In the rows, zero is written as 128.
Known rows, with every way that one mark hangs from another
q608{q476{q950 q965}}: [112 113 139 106 136 111 113 115 114 139 138 155 137  73 139  86 119  86
 120 122 119 153 131 155]
q965{q476{q608}}: [ 80 111 137 131 105 117 132 127 114 103 126 152 179  60 146 107 105  90
 150 140 142 121 128 138]
q608{q476{q950{q78}}}: [113 115 144 100 129  94 121 121  98 128 164 153 188  60 141  86 126 118
 108 127  98 127 130 175]
q476{q608}: [ 87 112 130 160 115 137 130 123 110 109 118 143 149  76 138 127 114 103
 141 141 121 142 130 134]
q115{q476}: [100 121 130 160 125 137 105 121 106 114 109 140 154 127 127 131 124 109
 145 149  91 138 122 144]
q632{q78{q608 q950} q607}: [ 96 131 139 141 165  86 100 137 127  93 134 136 144  98 151 130  88 145
 129 159 110 142 127 133]
q656{q476{q950 q965{q78{q608 q632}}}}: [ 55 145 155 123 149 128 105 128 113 113 103  95 108  66 158 103 144  92
  94 144 144 146 156 116]
q608{q476{q950}}: [106 110 137  94 143  98 113 120 106 116 153 154 167  86 143  83 107  93
 129 123 112 137 136 151]
q632{q78{q608 q950}}: [ 78 122 144 146 159  86 106 144 120  95 122 141 134  96 134 111  87 139
 157 156 116 149 140 127]
q731{q607}: [110 125 132 163 118 123 126 126 109 112 123 146 133 119 124 113 113 148
 144 137 110 152 129 149]
q950{q78{q608} q476}: [101 139 133 172 154 109 114 125  93 105 145 147 135  56 135  99 121 154
 140 140 100 120 130 157]
q965{q476}: [101 127 134 119 116  97 121 126 112 103 134 151 164 102 138  84 103 104
 166 137 127 107 125 146]
q632{q607}: [127 134 122 142 131 118 113 116 115 107 138 137 149 118 148 125 111 122
 137 140 101 122 114 149]
q115{q476{q965}}: [105 125 130 172 121 146 105 117 114 139  92 138 123 115 122 131 136  99
 137 148  99 152 114 149]
q950{q78{q608{q476} q632{q607}}}: [108 126 140 101 137 160 111 111 121 152 144 121 194  90 152 142 127 168
  92 146  91  97 122 162]
q78{q632{q607} q950}: [152 117 112 139 138 138 108 125 120 123 124 111 161 110 152 144 114 151
 135 145 114 139 128 135]
q965{q78{q608 q632{q607}} q476{q950}}: [ 72 156 141  96 144 107 101 130 115  82 126 108 192  56 178 115 111 119
  65 138 136 110 144 119]
q115{q476{q608 q965{q78}}}: [ 72 127 150 181  94 143 111 122 115 129  84 112 137  72 135 134 130 101
  82 160 111 168 130 132]
q78{q632}: [119 131 116 135 123 157 119 124 115 124 105 121 157 119 137 133 124 129
 144 136 102 128 137 131]
q78{q608 q632{q607} q950{q476{q965}}}: [144 124 113 168 173 141  96 121 119 132 119 117 104  67 152 134 115 159
 124 143 130 157 131 133]
q950{q78{q632} q476{q608}}: [131 119 117 156 118 152 132 127 101 132 122 123 175  26 148 138 139 147
  98 137  96 138 142 145]
q78{q950}: [121 111 125 160 135 100 113 129 107 109 132 138 130 107 130 105 101 131
 179 144 125 146 130 143]
q950{q78{q608 q632} q476}: [112 140 124 158 152 143 115 126  98 123 124 124 152  60 142 123 132 167
 121 138  99 118 139 144]
q115{q476{q608 q950{q78{q632}} q965}}: [ 96 114 126 160 111 183 121 122 104 152  82 124 183  13 144 170 173 103
  50 141 104 169 128 148]
q608{q476}: [111 110 140 107 126 113 116 116 114 132 146 148 158 124 132  87  99 116
 154 136 102 123 131 153]
q950{q78{q632} q476}: [150 135 114 146 129 130 122 125  99 131 130 121 164  70 141 116 134 161
 119 133  83 125 139 153]

Rows
[137 141 124 155 117 148 115 121 122 132 109  93 141  43 168 138 126 138
  51 145 110 160 141 124] => q950{q476{q608 q965{q78{q632{q607}}}}}
[ 75 132 144 136 151 145 117 122 106 135 113 120 126  42 151 119 167 103
 105 140 132 133 137 147] => q656{q476{q950{q78{q608 q632}} q965}}
[ 79 109 137 165 120 135 121 126  92 110 117 144 196  21 142 146 150  93
  79 144 101 156 124 155] => q115{q476{q608 q950{q78}}}
[ 63 134 153  88 147 124 101 127 111 113 127 110 176  76 154 102 108 128
  77 134 120 133 160 121] => q965{q78{q608{q476{q950}} q632}}
[ 65 130 154 149 152 111 117 121 101 118 132 143 105  42 145  96 156  92
 124 140 137 135 126 160] => q656{q476{q950{q78{q608}} q965}}
[ 96 108 139 179 101 160 107 130 119 148  71  87 149  65 138 155 131 134
  81 162 125 185 142 120] => q115{q476{q608 q965{q78{q632 q950}}}}
[ 95 132 143 174 161  67  96 137  97  84 140 118 109  73 141  77  86 159
 142 150 132 151 153 126] => q965{q78{q608 q950{q476}}}
[ 84 136 140 165 133 138 101 132 120 131  89  92 108  87 137 124 114 160
 120 154 139 156 148 117] => q476{q965{q78{q608 q632 q950}}}
[ 75 126 156 147 141 118 102 132 121 131 102  85  88  97 146 102 125 137
 137 161 153 148 151 118] => q656{q476{q965{q78{q608 q632 q950}}}}
[ 81 119 155 122 133 122 116 117 107 138 150 148 162  87 131  98 115 150
 139 145 103 105 125 167] => q950{q78{q608{q476}}}
[164 124 125 134 163  57 102 138 121  94 156 136 147  84 157 100  83 144
 123 148  94 156 134 140] => q632{q78{q950{q476}} q607}
[137 124 131 128 143  76 107 136 127 101 140 132 157 109 151 122  91 139
 126 154  98 148 126 142] => q632{q78{q950} q607}
[ 87 139 157 144 112  91 114 121 117 120 119 108  92 110 142  72 128  97
 135 152 125 138 137 139] => q656{q476{q965{q78}}}
[ 88 138 143 118 134 104  99 134 123 101 127  95 176  86 165 118  94 160
 110 156 148 113 139 124] => q965{q78{q608 q632{q607} q950} q476}
[125 128 119 145 117 170 129 117 115 143 110 121 177   4 164 169 161 118
  40 133 109 155 122 153] => q476{q608 q950{q78{q632{q607}}} q965}
[ 86 107 149 192 103 121 106 131 113 132  90 108 131  65 132 130 118 118
  98 165 131 186 135 133] => q115{q476{q608 q965{q78{q950}}}}
[108 130 134 165 124 128 110 120  97 133 108 143 153  52 131 127 159  99
  88 139  94 157 114 170] => q115{q476{q950{q78} q965}}
[132 145 119 153 160 143 109 119 106 120 138 118 164  59 158 142 132 174
  96 142  91 112 129 151] => q950{q78{q608 q632{q607}} q476}
[ 80 145 148 106 119  56 113 135 102  74 139 131 177  64 155  66 102  91
 106 131 134 122 145 134] => q965{q78 q476{q950}}
[ 67 125 148 168 112 128 108 126 106 113  91 118 147  33 145 133 137  75
  56 146 120 182 137 127] => q115{q476{q608 q950 q965{q78}}}
[ 89 115 127 161 126 135 126 122 109 115 109 150 129  25 143 124 132  71
 108 128 136 173 131 136] => q476{q608 q950 q965}
[121 136 119 130 127 137 123 127  98 120 121 124 185  53 146 129 147 127
  93 126  96 130 137 150] => q476{q950{q78{q632}}}
[ 88 130 154  87 158 103 104 123 134 119 151 146 172 114 153 118  89 131
 107 151  90 118 127 143] => q632{q78{q608{q476}} q607}
[100 140 120 145 151 171 107 117 121 115 112 117 155 109 155 158 122 140
 119 143 109 115 125 127] => q78{q608 q632{q607}}
[ 95 123 145 121 126 172 117 114 123 178 115 127 152  76 133 121 139 158
 112 142 103 119 129 162] => q950{q78{q608{q476{q965}} q632}}
[146 118 125 152 132 114 109 132 113 106 131  90 163  43 169 132 102 161
  74 149 122 163 151 120] => q965{q78{q632{q607} q950{q476{q608}}}}
[ 97 120 132  86 169 150 101 115 118 122 141 130 186  79 164 137 117 118
  85 130 114 123 135 134] => q78{q608{q476{q950}} q632{q607}}
[ 96 111 139 133 117 155 135 124 109 144 110 118 150  10 157 130 173  87
  85 138 133 153 137 146] => q656{q476{q608 q950{q78{q632}} q965}}
[ 73 137 135 111 138 127 119 131 102 106 126 137 199  34 154 115 135 124
 104 130 130 104 136 148] => q965{q476{q950{q78{q608 q632}}}}
